What can hang from each mark
z_677: z_75 z_505
z_75: z_677
z_329: z_499 z_999
z_999: z_329
z_56: z_157 z_296 z_329 z_505
z_157: z_56
z_499: z_329
z_505: z_56 z_677

Known rows, with every way that one mark hangs from another
z_56[z_329]: [  2.1  36.7  -1.0  -0.1   3.2   1.9  15.9   4.9  14.0  10.9 -12.0  37.4
  14.9   0.7 -10.7  -6.5   4.9  17.0  -6.2   4.1  16.5  -7.8 -10.1  -6.0
  -2.0  16.7  -5.1]
z_677[z_75 z_505[z_56]]: [-20.7  -6.0 -12.3   2.6  -2.7 -12.7   1.3 -32.7  24.6  13.2 -36.1 -42.6
   2.5  24.8 -22.4  -9.8   0.1   1.9   0.5   2.3   3.6 -15.8  23.3  25.3
   8.3  14.5 -28.9]
z_56[z_157 z_296 z_505[z_677]]: [ -9.2 -27.3  15.8   1.6  -1.5   5.3 -24.1  16.7 -49.0  -2.6  20.9  21.9
 -24.9 -14.5  33.3  -5.8   0.5 -23.6  22.8 -13.8  -1.0   6.2 -13.8 -34.3
  12.1  -8.3  16.4]
z_329[z_499 z_999]: [ 36.3  -6.1 -29.9  11.1  37.7  19.8 -10.2  -0.1   8.1   1.3   2.1  33.9
  19.3 -19.3 -29.6   7.5 -12.0  -3.4 -37.2  14.3  29.2  23.7 -16.8  15.7
 -44.6   5.7  14.6]
z_157[z_56]: [ 30.2   1.8 -13.8  -9.8  34.0  21.9  20.6   4.8   9.5  -3.2  -6.5  21.2
  22.3  18.2 -30.8 -16.4  23.9  20.8 -21.1   6.6   6.0  -4.9 -17.3  -9.0
 -25.6  -0.5 -11.5]
z_505[z_56[z_296] z_677[z_75]]: [-14.5 -13.3  -8.3  20.0  -2.6 -49.6 -26.3 -20.7   7.8 -20.0  -8.3  -7.6
   6.3  12.5 -15.8  -3.2  -8.1  -5.8  18.5   5.7 -44.6 -12.3  34.1  -0.3
 -10.4 -19.7  14.0]
z_157[z_56[z_329]]: [ 29.5  20.8 -12.8 -10.2  17.3  22.5  29.2   8.1  21.0  -1.0  -3.3  16.2
  17.4  15.1 -17.7  -6.9  26.9  24.3 -16.0   0.0  10.3  -4.8 -15.2  -9.0
 -15.0  -0.9  -8.3]
z_505[z_56[z_157] z_677[z_75]]: [-45.8 -11.7 -35.1  23.9   3.4 -49.1 -27.9 -23.7   9.8  -6.5 -12.0  -8.0
   2.3  19.3  -7.7  -1.5  11.3  -5.8   4.7 -20.5 -34.4 -16.3  21.7   5.3
  -0.4 -23.7   6.1]
z_75[z_677[z_505[z_56[z_157]]]]: [-30.1  -6.4  10.1 -19.0  18.4  -0.6   4.5   1.7  -6.1  -5.7   2.9 -10.1
  14.0   3.1 -23.6 -11.6 -13.4  18.2 -34.8   9.9 -10.6  -1.0  -3.0  17.1
   2.9  11.2 -17.1]
z_56[z_296 z_329 z_505[z_677[z_75]]]: [ 10.3   5.6  24.5  10.7 -31.8  -3.7  -5.2   6.4 -11.4   3.3   8.2  11.3
 -17.8 -12.0  30.5   9.8 -10.2 -14.9  42.5  -1.1  -5.2   0.0  17.1 -31.5
  15.2   2.0   6.0]
z_56[z_296 z_329[z_499] z_505[z_677]]: [ 18.6  11.3  16.0   1.7 -23.1   7.6 -16.8  17.0  -8.4  -3.4  17.9  17.0
 -20.8 -36.7  28.4  15.8 -18.7 -18.1  34.6   1.0   3.4  12.0   3.4 -42.0
   5.2  -6.3  13.0]
z_999[z_329]: [ -4.5   5.5   4.0  -7.5  17.0  12.0   5.7  -5.7 -37.1  38.3 -33.3  44.6
  39.5  -8.4 -28.5 -17.5  -0.2   0.3 -11.1  17.8   6.1   0.1  -8.0  10.4
 -15.0  10.4 -22.5]
z_505[z_56[z_296 z_329] z_677[z_75]]: [-16.9   6.0  -9.1  18.3 -18.3 -48.7 -16.9 -14.9  18.2 -16.8  -5.7 -12.6
   0.7   9.9  -1.2   5.9  -3.0  -3.1  22.6  -1.2 -40.1 -12.6  34.2  -1.0
  -0.2 -19.0  16.0]
z_677[z_75 z_505[z_56[z_296 z_329[z_999]]]]: [ -3.0  -1.9  -2.2   2.3 -15.8  -4.1   6.5 -25.8  24.0   6.0 -23.2 -49.7
  -2.2  20.5  -5.1   0.3  -3.7  -0.9   3.5   2.7   6.1  -5.7  22.3  30.4
  12.1  12.4  -9.6]
z_499[z_329]: [  3.7  11.1  17.3   8.5  42.2  -4.2   5.3  -4.7 -25.4   9.7 -18.9  37.4
  33.2  19.6 -34.9 -22.5  -8.2  30.8 -12.0  20.5  16.3  -3.8  -3.6  13.1
 -18.5  19.8  -2.3]
z_329[z_499]: [ 13.6  11.8 -17.3   9.6  30.7  11.8 -13.7   1.4   6.9   4.9 -11.0  40.9
  13.0 -26.2 -26.5 -12.2 -14.5   4.4 -24.1  14.6  21.3   7.2 -11.6 -19.1
 -27.7  10.6  -2.9]
z_157[z_56[z_296 z_329[z_999] z_505[z_677]]]: [ 48.2  -7.4   1.1 -13.0   0.4  25.3  15.7  13.3  -2.0 -10.0  21.0   2.3
  -0.6   6.8   6.4  15.6  19.1  -1.4  12.1  -1.6  -1.3  10.0 -10.1 -10.3
 -12.1 -15.7  10.0]
z_677[z_75 z_505]: [ -8.7   0.6  -5.5  -0.8   3.7  12.7   5.4 -29.0  18.0  22.4 -41.0 -20.5
   7.5  20.0 -21.7 -14.4  -3.0   4.5  -3.1   0.6  22.0  -9.9  21.1   3.5
  10.7  30.5 -32.1]
z_75[z_677[z_505[z_56]]]: [-23.6  -2.7  11.8 -22.2  17.9  -3.0   7.2  -2.0  -1.8  -6.9  -2.5  -9.0
  19.9   3.1 -34.7  -9.7 -18.4  17.6 -30.1  18.4 -12.3  -0.6   2.4  17.8
  -2.0  12.3 -20.8]
z_75[z_677]: [ -9.6   3.8  17.3  -2.0  29.1  -0.1   9.5   5.8 -11.3  -6.7   4.8  38.7
  28.4  -5.4 -35.6 -19.1 -20.4  24.5 -42.7  23.8  -6.8   1.4  -0.1  -3.2
 -14.0  21.4 -11.7]
z_75[z_677[z_505[z_56[z_157 z_296 z_329[z_499]]]]]: [-20.5  -0.1  14.5 -17.8   7.7   6.3   3.7   6.9  -1.5 -10.8   7.8 -17.0
   6.8 -13.2 -11.9  -5.4 -21.1  16.0 -35.2   9.5  -6.9   7.7  -2.4   6.9
   6.4   8.4  -5.4]

Rows
[ 42.0   3.3  14.9  -9.3  -1.0  28.1  26.1  19.8  -2.1  -4.2  14.7   7.2
  -2.0   2.4   8.9  -1.4  19.2   6.4   7.1   4.2   5.2   1.6 -18.8 -18.9
  -5.9  -3.5  -0.8]  z_157[z_56[z_296 z_329 z_505]]
[ 46.1  -8.3   0.3  -2.6  -4.5  22.6  15.7   8.1   5.6  -6.8  15.8  -3.8
  -2.0  11.8   9.2  15.2  17.8  -2.7  10.7  -3.2  -1.8   9.2   0.2 -10.3
  -9.9 -14.4   8.6]  z_157[z_56[z_296 z_329[z_999] z_505[z_677[z_75]]]]
[ 33.7   1.1   6.2  -3.7  -7.4  17.5  15.3   9.2   5.1  -4.5   9.8  -3.1
  -4.5   7.0  11.0   6.1  16.9  -0.3  17.6  -5.0  -6.0   0.3   2.0 -25.6
  -1.8 -10.1  -0.2]  z_157[z_56[z_296 z_329 z_505[z_677[z_75]]]]
[-14.6 -10.6  -0.4   8.6  11.8 -24.4  -5.1   6.4 -16.1 -17.6   6.8   8.5
  -2.4   2.8   0.0 -20.4   5.2   2.1 -12.4   6.7 -15.0  -8.1 -16.8  14.0
  -8.0  -9.4  19.6]  z_505[z_56[z_157 z_296]]
[ 13.2 -20.9  24.3  10.6  -7.7  -6.1 -18.6   2.0 -27.5  -2.1   4.5  17.3
 -10.6  -8.4   9.8  -3.3 -12.9 -21.5  34.7   9.4 -10.5   1.0  16.1 -29.1
  -2.0   2.5   3.3]  z_56[z_296 z_505[z_677[z_75]]]
[-20.6  -8.5 -20.6  24.1 -15.8 -37.1 -18.6 -15.4   8.4 -17.1   5.1 -18.4
  -5.8  11.3  16.8  12.9   7.3  -9.2   7.1 -19.2 -29.1  -3.0  20.9  13.4
   2.1 -26.7  33.2]  z_505[z_56[z_157 z_296 z_329[z_999]] z_677[z_75]]
[-24.9  -1.7 -19.7   5.5 -11.0  -5.4   5.6 -28.1  26.4  14.2 -26.0 -50.9
  -5.2  24.5   0.3   2.3   9.5  -0.1  -7.3 -15.1  13.2 -10.0  13.9  35.3
  18.5   8.4 -15.2]  z_677[z_75 z_505[z_56[z_157 z_329[z_999]]]]
[-20.7   9.1 -11.7   0.6 -13.5 -11.4   7.9 -30.5  31.3  14.3 -34.3 -45.5
   0.1  23.3 -11.8  -2.7   1.5   3.2   4.2  -2.4   5.8 -17.1  23.9  24.2
  16.1  13.3 -26.9]  z_677[z_75 z_505[z_56[z_329]]]
[ 11.7 -10.4   0.8   8.2 -19.0  22.2 -20.6  20.9 -22.1  -2.6  35.9   9.0
 -32.5 -36.3  54.6  26.2  -2.1 -26.9  10.9 -25.0  16.6  25.9 -16.4 -21.3
   8.5 -17.6  36.3]  z_56[z_157 z_296 z_329[z_499 z_999] z_505[z_677]]
[-16.1  13.9  -8.3 -29.2  -1.2  -2.8   6.5  -6.0  18.3   7.0 -20.6 -26.1
   3.1  17.1 -19.9  -0.9   4.0   6.9   6.2   3.8   4.7 -11.2  -6.0  25.2
   6.6   5.3 -21.8]  z_677[z_505[z_56[z_329]]]
[ 46.9   3.6   7.0  -6.1   1.4  34.1  18.6  20.9   2.8  -6.3  16.5   4.9
  -6.8 -11.9  12.2   3.8  11.6   3.2  -0.4   5.3  11.4   8.6 -18.2 -24.9
  -9.8  -6.5   1.1]  z_157[z_56[z_296 z_329[z_499] z_505]]
[ -8.3 -10.3  -4.2  11.3   2.7 -15.1 -16.2  -8.4 -10.4  15.5  -7.5  24.0
  -0.8   3.2  -7.5   0.2  -2.5 -18.1  29.0  -1.1  -5.3  -8.8  13.7 -17.6
  -1.1   2.8 -19.2]  z_56[z_505[z_677[z_75]]]
[-10.1  20.7 -21.8   7.9   4.2 -30.3  -1.2  -1.8  22.4  -6.6  -3.9   6.4
   6.4  -5.1 -14.0   2.0  -0.8   7.4  -8.9   9.9  -8.2  -7.9  -7.9  20.0
 -13.1  -8.7   2.3]  z_505[z_56[z_329[z_499]]]
[ -6.4   9.1   6.1 -28.5  -5.8  -0.2   5.2  -1.8   8.9  -0.4 -14.9 -28.5
  -1.8  11.0 -11.4  -3.3  -1.8   5.6   9.3   7.5   3.6  -6.1  -4.4  18.4
   8.6   5.9  -9.9]  z_677[z_505[z_56[z_296 z_329]]]
[-14.3  -4.5 -24.7   5.9  -4.5 -27.5 -27.7   1.5   6.0 -23.0  17.7  -9.2
  -9.1  -8.3  13.3  19.4   2.2 -11.1   2.5 -15.5 -24.9   8.8   1.1   4.8
  -7.0 -36.8  40.3]  z_505[z_56[z_157 z_296 z_329[z_499 z_999]] z_677]
[-10.8  -0.6 -28.6   9.5  -9.7  12.8 -18.0  10.5  -5.1  13.6  23.4  14.0
 -22.4 -25.4  37.7  32.1   8.1 -24.0   7.0 -34.2  21.7  16.3 -18.9  -7.7
   6.7 -18.1  15.2]  z_56[z_157 z_329[z_499 z_999] z_505[z_677]]
[ 22.1  11.9  36.8  -1.6 -20.1   7.7  11.2  22.0 -21.8   3.7  15.5  23.8
 -16.2 -17.5  26.6  -0.7  -8.8  -8.1  28.0  11.5  12.3   2.9 -10.3 -19.0
   8.7  11.9   4.4]  z_56[z_296 z_329 z_505]
[-24.3  -1.3  20.6 -19.2   7.0   2.0   7.7   6.4  -7.1 -10.2   6.8 -14.7
   7.3  -2.8 -12.3  -9.5 -16.4  18.5 -31.3   8.5 -11.3   2.3  -1.1  13.0
   9.0   9.8  -9.2]  z_75[z_677[z_505[z_56[z_157 z_296 z_329]]]]
[ -4.9  -4.0  13.6 -18.8   9.3   7.5   6.0   3.9   2.5 -12.9   9.5 -16.3
  13.6 -11.2 -22.0   2.0 -25.2  14.1 -34.2  18.9  -8.3  13.8   0.5  20.6
  -4.8   8.6  -2.9]  z_75[z_677[z_505[z_56[z_296 z_329[z_499 z_999]]]]]
[ 18.9   6.7 -14.2  -3.3  -2.1  12.0  15.9   2.0  17.4   6.3   1.3   2.0
   3.0  14.1  -0.5   8.7  26.2   3.8  12.8 -11.3  -2.2  -7.1   1.4 -17.4
  -1.8 -10.4 -15.6]  z_157[z_56[z_329 z_505[z_677[z_75]]]]
[-20.3  -1.5  -0.9   5.0 -18.8  -3.6   4.2 -22.0  17.7   7.2 -23.7 -50.8
 -11.5  17.2   9.1  -7.6   3.9   1.4   0.6  -9.3   6.5 -10.5  16.5  17.0
  25.6  11.2 -11.6]  z_677[z_75 z_505[z_56[z_157 z_296 z_329]]]
[  4.8   3.1 -13.2  11.1 -17.4  -6.3  -2.3  -6.1   8.5  18.3   3.9  13.6
  -3.4   2.4  10.3  27.7   3.3 -17.3  28.1 -11.0   6.1   3.1  11.7   6.5
  -0.2  -2.3  -2.1]  z_56[z_329[z_999] z_505[z_677[z_75]]]
[-10.8   0.3  18.1   0.1 -26.0   7.9 -11.4  21.3 -31.2   3.2  23.6  17.0
 -30.7 -17.0  53.8   7.4   5.8 -17.0  29.2 -25.8   4.1   4.1 -13.5 -36.8
  26.3  -8.9  19.1]  z_56[z_157 z_296 z_329 z_505[z_677]]
[ -8.4  -4.2  18.2 -20.8   8.0   3.2   9.9   3.5  -1.6 -12.7   8.5 -15.9
  15.0  -0.1 -24.2  -1.8 -20.3  16.1 -30.1  18.5 -10.2   7.9   1.2  25.9
  -2.0  11.2  -6.5]  z_75[z_677[z_505[z_56[z_296 z_329[z_999]]]]]
[  0.7 -24.3  26.1   5.6   3.5  15.7  -6.5  23.8 -50.8   2.3  21.5  26.7
 -24.7 -16.7  34.2 -16.7   1.5 -16.2   6.5  -3.6  12.8   3.7 -29.0 -22.8
   8.9   5.8  11.6]  z_56[z_157 z_296 z_505]
[-14.7   8.4   0.3   7.7  -3.3 -24.7   2.8   9.5  -5.7 -14.9   9.9   2.1
  -6.2   0.1  14.9 -10.3   7.4   5.6  -7.2  -0.3 -11.1  -8.8 -17.3  12.8
   3.1  -8.4  21.6]  z_505[z_56[z_157 z_296 z_329]]
[-28.9   5.2 -19.5   7.7 -13.0  -4.5  -0.3 -26.1  30.5  14.4 -29.1 -50.1
  -8.8  11.5   1.9  -0.5   3.6   1.4  -6.5 -15.3  12.4 -11.5  14.6  18.3
  22.0   9.6 -19.7]  z_677[z_75 z_505[z_56[z_157 z_329[z_499]]]]
[ 22.1  -7.9   9.8  12.0 -14.6  30.9  -1.4  25.9 -25.1   2.7  35.8  11.8
 -31.8 -37.1  55.8  18.0  -2.1 -20.9  -3.8 -13.9  33.3  25.1 -30.7  -7.9
   8.5  -2.7  32.1]  z_56[z_157 z_296 z_329[z_499 z_999] z_505]
